Each row was made from one path, in order. Every step used is in the known rows, and no mark comes twice. Write each row's path.
(in the rows, 128 means zero)
Known rows:
nomifo -> goka: [131  92 168 102  80 158 118 156 193 133 116 113 137 121 132 116 146  82
 120 112 106 155 107 133 155 118 152]
nomifo -> goka -> dobem -> velo -> remif: [115  87 150 104  67 189 141 162 191 147 146  90  90 122 134 111 118  90
 139 122 115 145 163 139 145 114 165]
remif -> velo: [154  88 150 107  81 137 142 125 190 145 123 143 121  86 149 133 164  78
 122 137 112 131 101 130 137 125 114]
nomifo -> goka -> dobem -> velo: [119  98 179  93  96 178 132 154 177 142 130  80 118 110 119 121 121  78
 146 111 115 133 145 137 129 102 143]
nomifo -> goka -> velo -> dobem: [118  93 188  89  90 193 121 188 184 118 154 120 143 110 125 114 141  75
 150 124 129 160 110 143 135 124 145]
nubop -> velo -> dobem: [124  99 190  97  78 160 107 170 184 125 149 133 139 106 140 104 152 101
 112 161 112 145  74 108 124 165  97]
dobem -> velo: [148 109 159 113  95 157 130 141 193 153 123 111 125 104 148 134 132  93
 125 142 111 129 125 102 120 116 109]
dobem -> velo -> remif: [144  96 131 124  69 166 140 146 205 157 140 119  97 114 162 121 127 103
 119 153 108 143 144 106 131 128 128]
mamu -> velo -> nomifo: [129 112 180 113  97 173 120 163 184 117 145 116 143 119 151 138 140  95
  83 171 126 160 103  91 175 142 112]
mamu -> velo -> goka -> dobem: [ 90 115 205  96  72 177 106 163 162 124 151 102 143 115 126 146 157  81
 111 130 139 153 114 101 158 136 131]
mamu -> velo -> nomifo -> goka -> dobem: [ 98 101 203  92  95 193 121 178 166 107 151  89 136 127 125 127 127  79
 104 139 130 161 122 127 187 128 146]
velo -> nomifo -> goka -> dobem: [ 96  92 191 100  99 173 145 177 179 101 132  93 133 110 119 128 135  71
 120 135 120 159 120 127 177 118 154]
nubev -> velo -> nomifo -> goka -> dobem: [ 98  95 198 102 112 187 137 165 190  98 146  81 133 121 132 113 144  70
 105 139 113 167 120 143 178 119 144]
velo -> nubev: [124 120 144 113  61 128 116 135 196 114  89 119 111  98 149 132 156  69
  91 100 104 151 127  88 149 139 105]
goka -> dobem -> velo -> nubop: [110 106 183  91  93 177 116 149 194 129 130 103 123  79 132 114 129  94
 156 149 128 121 129  79 125 107 102]
remif -> velo -> nomifo -> goka: [146  72 164 101  97 173 145 163 203 122 141 124 126 101 127 138 155  78
 125 161 121 150 108 139 173 112 144]
nubev -> velo -> nomifo -> goka: [124  93 182 110 111 187 125 165 211 109 145  97 141 129 143 114 150  86
  97 153 110 174 107 133 180 118 141]
nubop -> goka: [124 129 185 104  77 140 117 153 200 125 126  99 119 107 136 121 151  90
 105 131  95 130 100  97 146 132 130]
goka -> dobem: [103 109 177 105  83 139 143 142 165 125 117 111 130  95 138 123 145  71
 117 114 109 143 115 120 141 128 125]
mamu -> velo: [135 115 173 104  78 160 106 139 175 135 129 120 138 120 155 123 143  93
  93 132 117 151 102 109 153 140 114]
mamu -> nubop -> velo -> goka: [128 112 194  97  62 180  69 181 173 130 145 125 142 138 123 112 180  97
 116 152 127 149  77  64 168 152  98]
nomifo -> velo: [133  86 145 109  83 146 143 141 205 156 140 105 122 113 162 138 156  93
 122 130 107 147 118 139 131 109 115]
remif -> velo -> goka: [138  84 167 104  72 152 131 146 195 143 141 139 133  89 129 160 184  79
 132 150 131 141  99 110 141 120 127]
mamu -> nubop -> velo -> dobem: [124 113 192  91  76 177  75 175 163 119 161 138 149 125 127  85 155  92
 119 162 118 142  62  88 147 163  88]
nubop -> velo: [145 103 175 104  74 148 111 156 185 139 115 125 124 117 151  97 156 103
 102 138 101 145  92 103 142 154  95]

Write each row's path:
[147  84 159 112  99 153 158 148 199 124 139 140 129  84 145 149 160  78
 112 177 123 143 103 114 162 125 113]	remif -> velo -> nomifo
[111 120 153 103  78 144 128 135 179 124 105  88  94  88 135 136 129  66
 117 101 114 128 167  93 123 122  96]	goka -> dobem -> velo -> nubev
[113 133 196  92  94 158 128 157 185 134 140  66 103  97 123 126 126  89
 132 130 106 107 139 102 120 117 121]	nubop -> goka -> dobem -> velo
[129 109 151  98  69 171 115 171 194 117  99 102 100 115 134 119 154  60
 119  76 117 164 155 120 159 120 128]	nomifo -> goka -> velo -> nubev
[113 103 183 109 101 163 117 141 196 117 161 121 153 102 150 112 152  83
 108 156 112 154  83 130 126 138 114]	nubev -> velo -> dobem
[147 101 129 104  61 127 128 121 198 128 100 137  98  79 148 141 169  62
 104 112 112 138 127 110 143 129  97]	remif -> velo -> nubev
[144  86 158  91  81 156 114 133 210 130 127 152 127  72 143 116 169  94
 142 158 125 127  91  96 143 115 104]	remif -> velo -> nubop
[134  89 146 108  60 189 137 184 196 139 138 119  96 131 152 101 144  82
 131 114 115 171 145 142 166 127 165]	nomifo -> goka -> velo -> remif
[111 139 208  84  86 188  90 190 173 107 176 109 137 112 115 107 152  75
 141 143 126 131  93  86 148 141 112]	mamu -> nubop -> goka -> velo -> dobem
[109 123 169 103  66 167 138 161 196 138 159  76  76 108 138 111 119 101
 126 140 104 121 158 103 132 129 140]	nubop -> goka -> dobem -> velo -> remif
[136  81 162  98  86 150 137 139 188 128 157 152 142  76 135 135 159  78
 135 161 123 132  84 133 121 134 117]	remif -> velo -> dobem
[138  98 174  96  85 181 129 176 185 135 122 110 123 118 137 111 150  73
 137 102 117 160 126 142 154 112 144]	nomifo -> goka -> velo
[121 104 185 102  93 174 134 175 178 120 154 133 142  91 141 126 147  73
 136 138 129 151 106 119 121 135 116]	goka -> velo -> dobem
[112 125 195  88  74 156  90 159 221 111 131 108 127  91 130 106 153 107
 128 153 107 124  90  62 152 125 120]	velo -> nubop -> goka
[140 122 138 113  76 146 118 134 202 136 101 105 100  97 147 140 136  79
 107 115 108 134 152  84 123 123  92]	dobem -> velo -> nubev
[116 104 187 117  89 165 111 149 204 128 144 111 144 113 143 137 176  86
 104 144 120 162  96 107 147 127 123]	nubev -> velo -> goka
[126 104 177 123 112 164 137 148 204 109 140 108 140 110 159 124 154  84
  84 172 109 165 101 109 168 132 110]	nubev -> velo -> nomifo
[109  86 182  96  75 154 142 148 174 132 144 124 126  80 118 156 176  63
 140 135 137 133 113 123 138 119 129]	remif -> velo -> goka -> dobem
[ 99 102 209  95  67 164 114 180 168 127 135 106 125 112 123 123 170  90
 120 138 123 146 104  97 142 147 110]	nubop -> velo -> goka -> dobem
[137 100 185 111  93 162 125 180 192 119 130 122 127 116 149 114 154 106
  90 176 111 155  93  87 163 155  95]	nubop -> velo -> nomifo
[141 104 169 120 112 170 145 163 202 132 138 108 129 101 143 149 127  94
 114 180 120 141 127  85 142 118 108]	dobem -> velo -> nomifo
[126  98 123 108  63 133 129 135 213 140 115  98  97 110 159 148 160  82
 100 103 105 152 146 118 138 114  99]	nomifo -> velo -> nubev
[ 86 129 210  80  76 157 101 159 198 100 133  93 120  82 121 102 148  95
 137 137 112 118 105  73 150 124 122]	velo -> nubop -> goka -> dobem
[115 129 202  91  90 171  80 149 233 108 144  97 126 100 144  88 161 107
 113 157 106 133  88  78 153 124 110]	nubev -> velo -> nubop -> goka
[132 106 179 115 107 173 157 182 185 115 135 121 130 102 152 137 149  77
 113 155 127 162 123  99 164 128 113]	goka -> velo -> nomifo
[119 108 176 107  95 157 142 140 174 142 127  95 118  95 137 130 126  80
 135 127 114 124 140 114 117 114 112]	goka -> dobem -> velo
[139  96 148 115  48 158 122 166 197 145 132 131  94 128 167  87 152 114
  94 152  97 158 109 106 155 167 116]	nubop -> velo -> remif
[124  89 176 108  97 172 134 176 201 111 130 108 142 119 130 134 142  85
 110 151 116 165 107 114 180 119 152]	velo -> nomifo -> goka
[113 107 184 111 115 172 156 162 180 124 140  90 124  92 134 145 120  82
 124 164 125 136 143  97 141 115 110]	goka -> dobem -> velo -> nomifo
[137 116 154 103  55 139  96 153 191 122  94 118  96 111 153 106 163  90
  84 112 100 150 118  84 148 160  76]	nubop -> velo -> nubev
[108 104 206  83  90 201  93 196 157 103 148  94 128 144 110  87 146  79
 119 145 121 153 100 100 197 142 118]	mamu -> nubop -> velo -> nomifo -> goka -> dobem
[ 89 139 219  73  74 180  75 162 187 105 150  88 123 100 128 102 141 104
 120 142 122 123 107  72 160 134 118]	mamu -> velo -> nubop -> goka -> dobem
